Known rows, with every step that occurs:
lugu-zumu-zita-kenez-mura-tegusup: [ 2.147  0.200  2.055 -0.196  0.572  0.486 -0.361  0.977  3.386 -0.061
 -0.585  0.028 -0.064 -1.979 -2.067  1.777 -3.474 -0.984 -1.259 -3.315
  5.827 -2.108  0.931  4.251 -1.258]
lugu-zumu-mura: [ 1.550 -0.086  2.110  0.389  1.124  0.428  1.218  0.004  1.053  0.418
  0.563 -0.575 -0.392 -0.387 -1.145  1.309 -2.401 -1.406 -0.971 -3.556
  4.454 -1.234  1.984  2.422 -0.800]
kenez-tuzusuz-tegusup-mura-zumu-zita: [ 2.121  0.225  2.260  0.814  3.079  0.619  0.385 -1.766  3.176  0.364
 -1.608 -0.065  0.079 -2.994 -1.549  1.423 -2.286 -0.469 -0.934 -2.747
  3.971 -1.901  2.678  3.750 -1.390]
tegusup-zita-kenez-mura-zumu: [ 2.491  0.694  2.760  0.118  2.618  0.631 -0.270  0.442  3.717  0.000
 -0.488 -0.189  0.015  0.005 -2.203  1.620 -0.315 -0.478 -1.008 -3.388
  2.709 -3.036  0.801  3.944 -0.924]
tegusup-mura-zumu-zita-kenez-tuzusuz: [ 2.751  0.414  2.006 -0.407  1.336  0.390 -1.004  0.183  3.556 -0.620
 -0.368 -0.197 -0.279 -2.174 -1.827  1.471 -2.263 -1.359 -0.996 -3.385
  3.007 -1.971  1.404  4.473 -1.518]
zumu-mura-kenez-tuzusuz-tegusup-zita: [ 2.173  0.662  1.700  0.105  0.533  0.524 -0.907 -2.055  3.801  0.379
 -1.307  0.039  0.222  1.255 -1.807  1.668 -1.549  0.269 -0.523 -2.491
  4.122 -3.333  2.117  3.056 -1.274]
tegusup-mura-zumu-zita: [ 1.994  0.511  2.512  0.716  2.844  0.216  0.584 -0.662  2.538  0.691
 -1.207 -0.096 -0.118 -2.976 -1.042  1.267 -1.826 -0.480 -1.020 -2.888
  3.525 -1.832  2.625  3.092 -1.061]
zumu-zita: [ 2.092  0.153  1.441  0.242  1.418 -0.365  0.110 -0.580  1.083  1.429
 -0.586 -0.339 -0.559 -3.266 -0.713  0.809 -2.939 -1.587 -0.996 -2.937
  1.222 -0.930  2.414  2.958 -1.108]
tuzusuz-kenez-mura: [ 2.404  0.171  1.574 -0.218  1.926  0.318 -1.758  1.087  2.125  0.708
 -0.647 -1.982 -0.517 -0.627 -2.321  1.405 -1.857 -1.310 -1.038 -2.754
  3.384 -2.279  0.869  3.677 -1.279]
tuzusuz-tegusup-mura-zumu-zita: [ 1.910  0.116  2.509  0.564  3.441  0.393  0.585 -1.785  2.768  0.612
 -1.266  0.105 -0.070 -3.138 -1.182  1.095 -1.974 -0.114 -0.775 -2.650
  3.883 -1.870  2.878  3.044 -1.003]
mura-tegusup-tuzusuz: [ 2.038  0.648  1.639  1.386  2.172  0.157  0.566 -0.195  3.593  3.032
 -0.461 -0.197 -1.203 -0.336 -1.440  1.607 -0.918  0.691 -0.864 -2.058
  4.355 -3.275  1.597  1.863 -0.350]
tegusup-mura: [ 2.191  0.918  1.407  0.963  1.396  0.041  0.479 -0.116  2.114 -0.089
  0.084 -0.418 -0.896 -0.520 -1.213  1.330 -1.047 -0.273 -0.789 -2.470
  4.933 -2.718  1.490  1.818 -0.426]
tuzusuz-kenez-mura-tegusup-zita: [ 2.173  1.290  1.858  0.773  1.375  0.542 -1.099  1.039  3.964  0.544
 -1.556 -0.904  0.255  0.886 -1.967  2.013 -1.550  0.615 -0.949 -2.119
  5.758 -3.959  1.290  2.902 -1.294]
tegusup-tuzusuz-kenez-mura: [ 2.456  0.430  1.645 -0.236  2.289  0.260 -1.749  0.961  2.950  2.190
 -0.814 -2.011 -0.868 -0.414 -2.332  1.651 -1.846 -0.531 -0.887 -2.572
  3.746 -2.539  1.124  3.541 -1.456]
zumu-zita-kenez-mura-tegusup-tuzusuz: [ 2.518  0.522  1.508 -0.001  1.514 -0.092 -0.531  0.293  4.202  2.520
 -0.859  0.102 -0.942 -1.410 -1.704  1.755 -2.304  0.068 -0.909 -2.750
  5.544 -2.578  1.814  3.855 -1.223]
zita-zumu-mura-tegusup: [ 2.280  0.284  1.946  0.872  1.179 -0.286  0.815  0.123  3.082  0.280
 -0.202  0.520 -0.502 -0.443 -1.300  2.409 -1.885 -0.830 -0.785 -3.239
  6.816 -2.029  1.770  3.189 -0.537]
zita-kenez: [ 2.598 -0.005  1.586 -1.345  0.958 -0.222 -1.031  0.462  2.106  0.051
  1.585  0.006 -1.176 -1.143 -1.177  0.492 -1.213 -1.457 -0.612 -3.199
  0.877 -1.885  0.742  2.406 -0.399]
mura-zumu-zita-kenez: [ 2.472 -0.119  2.423 -1.500  2.071 -0.097 -0.947  0.092  2.669  0.319
  0.552  0.166 -0.668 -3.056 -0.988  0.488 -1.840 -1.298 -0.818 -3.376
  0.816 -1.312  1.762  3.368 -0.953]
lugu-zumu: [ 1.300  0.107  2.605  0.893  1.327  0.928  1.186  0.423  1.116  0.670
  0.513 -0.873 -0.597 -1.337 -1.618  1.278 -3.156 -0.914 -0.834 -2.898
  1.040 -1.945  0.674  1.569 -0.559]
zita-kenez-tuzusuz: [ 2.879  0.150  1.293 -0.242  0.549  0.277 -1.077  0.388  2.613 -0.305
  0.560 -0.550 -0.852 -0.869 -2.030  1.273 -1.822 -1.901 -0.973 -3.318
  1.166 -2.128  0.360  3.699 -1.046]
mura-kenez-tuzusuz-tegusup: [ 2.203 -0.378  1.582  0.308  0.790  0.858 -1.101 -2.559  3.094  0.504
 -0.930 -0.262 -0.330 -0.668 -2.455  1.360 -1.820 -0.566 -0.744 -2.423
  1.955 -2.760  1.225  2.917 -0.821]
kenez-tuzusuz: [ 2.488  0.359  1.204  1.593  1.085  0.479  0.114 -0.196  1.819  0.441
 -0.476 -0.955 -0.603 -0.632 -2.160  1.609 -1.722 -1.785 -1.241 -2.936
  1.367 -2.316  0.746  3.258 -0.999]
kenez-mura: [ 2.424  0.429  1.226  1.110  1.179  0.045  0.170  0.207  1.553  0.761
 -0.583 -0.788 -0.546 -0.511 -2.094  1.648 -1.694 -1.677 -1.300 -3.207
  3.224 -2.079  0.774  3.860 -0.935]

Rows:
[ 2.308  0.714  1.470  1.548  1.911  0.312  0.404  0.010  3.805  2.797
 -1.065 -0.356 -1.000 -0.095 -2.050  2.026 -1.314  0.339 -1.091 -2.426
  5.636 -3.247  1.416  3.034 -0.718]  kenez-mura-tegusup-tuzusuz
[ 1.922  0.113  2.473  0.768  3.034  0.147  0.499 -0.700  1.905  1.346
 -1.074 -0.288 -0.114 -3.256 -1.016  0.946 -1.845 -1.011 -1.134 -3.030
  1.096 -1.409  2.389  3.133 -1.018]  mura-zumu-zita
[ 2.203  0.330  2.568 -1.230 -0.531 -0.287 -1.449 -1.467  3.922  0.441
 -0.687  0.537 -0.022  0.309 -1.308  2.216 -2.145  0.053 -0.214 -3.104
  4.159 -2.387  2.051  3.042 -0.809]  tuzusuz-tegusup-zita-zumu-mura-kenez
[ 2.343 -0.335  1.147  1.071  2.201  0.794  0.281 -2.471  2.193  0.525
 -0.387 -0.367 -0.625 -0.836 -2.317  1.203 -1.958 -1.140 -0.665 -2.514
  2.049 -2.407  1.292  2.911 -0.817]  kenez-tuzusuz-tegusup
[ 2.512  0.389  2.027 -0.158  1.430 -0.630  0.640 -1.195  2.822  0.445
  0.083  0.582 -0.390  0.245 -0.961  2.189 -2.550 -0.721  0.085 -3.291
  4.902 -1.810  2.311  3.150 -1.023]  tuzusuz-tegusup-zita-zumu-mura
[ 2.444  0.009  1.878 -0.712  0.290  0.521 -0.896  0.539  2.509 -0.187
  0.120 -0.465 -0.409 -2.540 -1.823  1.374 -4.037 -2.062 -0.912 -3.529
  1.142 -1.320  1.031  4.161 -1.715]  lugu-zumu-zita-kenez-tuzusuz
[ 2.211  0.212  2.545 -1.043 -0.899 -0.497 -1.378 -0.436  3.100  0.441
 -0.310  0.183 -0.310 -0.331 -1.290  2.270 -1.918 -0.833 -0.688 -3.542
  3.537 -1.791  1.629  3.173 -0.613]  zita-zumu-mura-kenez
[ 2.014  1.190  1.633  1.132  1.064  0.092  0.361  0.009  3.305  0.530
 -0.904  0.168  0.084  1.402 -1.094  1.681 -0.812  0.413 -0.891 -2.472
  6.504 -3.387  2.218  2.417 -0.816]  zumu-mura-tegusup-zita
[ 2.132  0.315  1.313  0.627  2.183  0.291  0.577 -1.941  2.545 -0.128
  0.006  0.032 -0.837 -0.681 -1.489  1.107 -1.366  0.220 -0.381 -2.125
  5.468 -2.826  1.884  1.793 -0.355]  tuzusuz-tegusup-mura
[ 2.519  0.193  2.673  0.179  2.787  0.584 -0.151  0.361  3.043 -0.099
 -0.168 -0.318 -0.317 -0.720 -2.299  1.375 -0.299 -1.078 -1.208 -3.546
  2.418 -2.505  0.598  4.057 -0.738]  zita-kenez-mura-zumu
[ 2.211  0.324  1.669  0.718  1.761  0.580 -1.238  1.080  3.324  0.501
 -1.148 -1.266 -0.269 -0.479 -2.432  1.806 -1.562 -0.505 -1.360 -2.465
  6.194 -3.095  0.852  3.396 -0.959]  tuzusuz-kenez-mura-tegusup
[ 2.088  0.244  1.905 -0.645  2.948  0.269 -2.022  0.766  2.909  2.831
 -0.020 -2.055 -1.346 -0.797 -1.555  0.962 -1.390  0.230 -0.380 -1.946
  1.842 -2.702  1.619  1.466 -0.897]  tegusup-tuzusuz-kenez
[ 2.431  0.167  1.941  0.038  1.152 -0.806  0.753 -0.169  1.858  0.495
  0.587  0.238 -0.819 -0.600 -0.942  2.083 -2.276 -1.797 -0.333 -3.751
  4.204 -0.976  1.932  3.375 -0.679]  zita-zumu-mura
[ 2.259  0.324  2.370 -0.691  2.672 -0.083 -1.709  1.005  4.310  2.381
 -0.305 -1.234 -1.043 -0.578 -1.570  2.036 -2.158  0.463 -0.217 -2.328
  5.455 -2.614  1.987  2.369 -1.100]  zita-zumu-mura-tegusup-tuzusuz-kenez
[ 2.353  0.426  1.175  1.023  1.929  0.583  0.402 -1.917  3.037 -0.456
 -0.495 -0.156 -0.645 -0.559 -1.971  1.550 -1.712 -0.168 -0.579 -2.270
  5.630 -2.984  1.577  2.626 -0.810]  kenez-tuzusuz-tegusup-mura
[ 1.893  0.780  2.115 -0.416 -0.708  0.162 -1.610 -0.323  3.311  0.010
 -0.705 -0.353 -0.359 -0.264 -1.387  1.582 -0.883  0.446 -0.979 -2.486
  4.054 -3.212  1.283  1.955 -0.271]  tegusup-mura-kenez
[ 2.744  0.079  1.966 -0.365  1.460  0.402 -1.018  0.094  3.083 -0.065
 -0.348 -0.293 -0.336 -2.318 -1.857  1.274 -2.292 -1.863 -1.111 -3.541
  1.084 -1.648  1.274  4.498 -1.484]  mura-zumu-zita-kenez-tuzusuz
[ 1.999  0.188  1.333  1.198  1.339  0.030  0.713 -0.164  2.541  0.518
 -0.373  0.036 -0.470  0.037 -1.247  1.443 -0.657 -0.734 -1.329 -2.863
  7.082 -2.355  2.057  2.659 -0.411]  zumu-mura-tegusup
[ 2.553 -0.606  1.916 -0.481  2.705  0.789 -0.587 -2.256  3.432  0.145
 -0.304  0.137 -0.406 -2.279 -2.122  0.914 -2.290 -1.087 -0.555 -3.005
  1.725 -1.921  1.688  3.889 -1.183]  mura-zumu-zita-kenez-tuzusuz-tegusup
[ 2.495 -0.349  1.913 -0.276  0.634  0.370 -0.895 -2.485  3.590  0.222
 -0.776  0.119 -0.294 -0.623 -2.266  2.108 -2.662 -0.857 -0.351 -3.092
  3.497 -2.104  1.502  3.795 -1.061]  zita-zumu-mura-kenez-tuzusuz-tegusup
[ 2.498  0.320  2.694  0.013  3.211  0.864 -0.274 -0.685  3.961 -0.014
 -0.544  0.073 -0.010 -0.041 -2.389  1.501 -0.456 -0.203 -0.796 -3.104
  3.116 -3.105  1.004  3.975 -0.897]  tuzusuz-tegusup-zita-kenez-mura-zumu
[ 1.959  0.285  1.913 -0.503  2.831  0.258 -1.788  0.759  3.808  2.522
 -0.364 -1.651 -1.020 -0.203 -1.517  1.271 -1.201  0.544 -0.642 -2.059
  5.704 -2.856  2.265  1.942 -1.033]  zumu-mura-tegusup-tuzusuz-kenez
[ 2.350  0.195  2.611  0.380  3.417  1.048  0.105 -1.368  4.151 -0.820
 -0.301  0.125 -0.446 -0.701 -2.193  1.364 -0.333  0.125 -0.626 -2.730
  4.333 -3.246  1.264  2.979 -0.627]  zita-kenez-tuzusuz-tegusup-mura-zumu
[ 2.603  1.135  2.520  0.456  1.013 -0.629  0.519  0.386  2.970  0.654
  0.017  0.319 -0.521 -0.406 -1.199  2.603 -3.035 -0.439  0.164 -2.957
  1.263 -2.558  0.899  2.589 -0.826]  tegusup-zita-zumu
[ 2.121  0.326  2.569  1.630  3.690  1.250  0.865 -1.761  3.723 -0.291
 -0.967 -0.133 -0.244 -0.563 -2.241  1.649 -0.305  0.320 -0.866 -2.451
  4.513 -3.367  1.514  2.756 -0.627]  kenez-tuzusuz-tegusup-mura-zumu
[ 2.678 -0.509  1.195 -0.399  1.753  0.669 -0.695 -1.958  2.850 -0.072
  0.425 -0.029 -0.829 -1.071 -2.195  0.933 -2.031 -1.310 -0.382 -2.770
  1.844 -2.258  0.947  3.234 -0.861]  zita-kenez-tuzusuz-tegusup
[ 2.451  0.842  1.830 -0.909  0.639  0.009 -1.083  0.893  3.812 -0.166
  0.667  0.373 -0.502  0.153 -1.169  1.046 -1.188  0.052 -0.489 -2.640
  3.434 -3.277  0.949  2.348 -0.656]  mura-tegusup-zita-kenez
[ 2.822  0.085  1.285 -0.698  0.468 -0.005 -1.324  0.222  2.522  0.016
  0.055 -0.386 -0.603 -2.344 -1.721  1.184 -3.002 -2.168 -0.971 -3.471
  1.150 -1.462  1.217  4.356 -1.540]  zumu-zita-kenez-tuzusuz
[ 2.095  0.616  1.596  0.639  1.984  0.352  0.290 -1.817  2.715  0.931
 -0.458  0.060 -0.270  0.479 -1.350  1.046 -1.493  0.447 -0.220 -1.978
  2.331 -3.336  1.899  1.715 -0.715]  tuzusuz-tegusup-zita
[ 2.289  0.572  1.956  0.837  1.905 -0.332  0.762 -0.155  4.016  2.670
 -0.391  0.343 -1.153 -0.148 -1.242  2.446 -1.724  0.230 -0.435 -2.775
  6.293 -2.586  2.082  2.802 -0.602]  zita-zumu-mura-tegusup-tuzusuz
[ 1.905  0.279  2.061 -0.561 -0.105  0.440 -1.515 -1.802  3.649 -0.054
 -0.760  0.004 -0.375 -0.373 -1.612  1.361 -1.103  0.756 -0.682 -2.196
  4.599 -3.256  1.606  1.906 -0.316]  tuzusuz-tegusup-mura-kenez
[ 2.120  0.635  2.291 -1.220  0.420  0.282 -0.681  0.998  3.843 -0.489
  0.814  0.413 -0.206  0.382 -1.144  1.314 -2.115 -0.015 -0.510 -3.072
  5.178 -2.794  1.416  2.606 -0.906]  lugu-zumu-mura-tegusup-zita-kenez
[ 2.069  0.379  2.116 -0.189  2.888  0.419 -1.921  0.931  3.786  2.632
 -0.504 -1.740 -1.161 -0.692 -1.672  1.240 -1.240  0.751 -0.560 -1.736
  3.917 -3.252  1.635  1.515 -0.816]  mura-tegusup-tuzusuz-kenez
[ 2.744  1.352  2.473  0.892  0.764 -0.391  0.467  0.763  3.991  0.307
 -0.896  0.480 -0.095 -0.090 -1.829  3.310 -3.205 -0.191 -0.223 -3.000
  4.395 -3.124  0.710  3.595 -1.036]  kenez-mura-tegusup-zita-zumu
[ 2.196 -0.403  1.446  0.014  0.730  0.721 -0.952 -2.739  3.148  0.324
 -0.888 -0.179 -0.230 -0.165 -2.143  1.419 -1.688 -0.825 -0.765 -2.824
  3.678 -2.389  1.818  3.374 -0.928]  zumu-mura-kenez-tuzusuz-tegusup
[ 2.248  0.428  2.598  1.651  3.205  0.813  0.785 -0.078  2.560  0.614
 -0.996 -0.629 -0.106 -0.517 -2.384  1.635 -0.166 -0.911 -1.401 -3.210
  2.605 -2.618  0.830  3.746 -0.614]  kenez-mura-zumu
[ 2.804  0.768  2.323  0.526  1.400 -0.111  0.418 -1.074  3.677  0.409
 -0.438  0.477 -0.333 -0.420 -1.875  2.815 -3.633 -0.432  0.334 -2.776
  1.820 -2.731  0.953  3.183 -1.159]  kenez-tuzusuz-tegusup-zita-zumu
[ 2.617  0.791  2.654 -0.165  0.258 -0.047 -0.695 -1.138  4.318  0.332
 -0.877  0.500 -0.086 -0.245 -1.989  2.960 -3.534  0.009  0.296 -2.849
  1.762 -3.011  0.879  3.254 -1.136]  mura-kenez-tuzusuz-tegusup-zita-zumu
[ 2.277  0.779  1.814  0.532 -0.777  0.591 -1.511 -0.234  3.431 -0.355
 -1.275 -0.696 -0.155 -0.071 -2.218  2.103 -1.512 -0.523 -1.276 -2.756
  3.644 -3.225  0.840  3.381 -1.004]  tegusup-mura-kenez-tuzusuz
[ 2.637  0.514  1.868  0.130  1.232 -0.359  0.487 -1.167  3.190  0.166
 -0.290  0.448 -0.158  0.376 -1.423  2.546 -2.848 -0.980 -0.052 -3.494
  5.044 -1.863  2.127  3.899 -1.366]  kenez-tuzusuz-tegusup-zita-zumu-mura
[ 2.512  0.298  2.120  0.029 -0.917  0.049 -1.318 -0.276  3.381  0.091
 -0.967 -0.328 -0.107 -0.184 -2.096  2.620 -2.350 -1.423 -1.009 -3.619
  3.248 -2.084  1.133  4.333 -1.216]  zita-zumu-mura-kenez-tuzusuz
[ 2.504  0.797  2.102  0.048  0.966 -0.754  0.610 -0.019  2.529  0.432
  0.084  0.340 -0.413  0.337 -0.820  2.376 -2.374 -0.998 -0.197 -3.513
  4.615 -1.656  2.111  3.274 -1.025]  tegusup-zita-zumu-mura
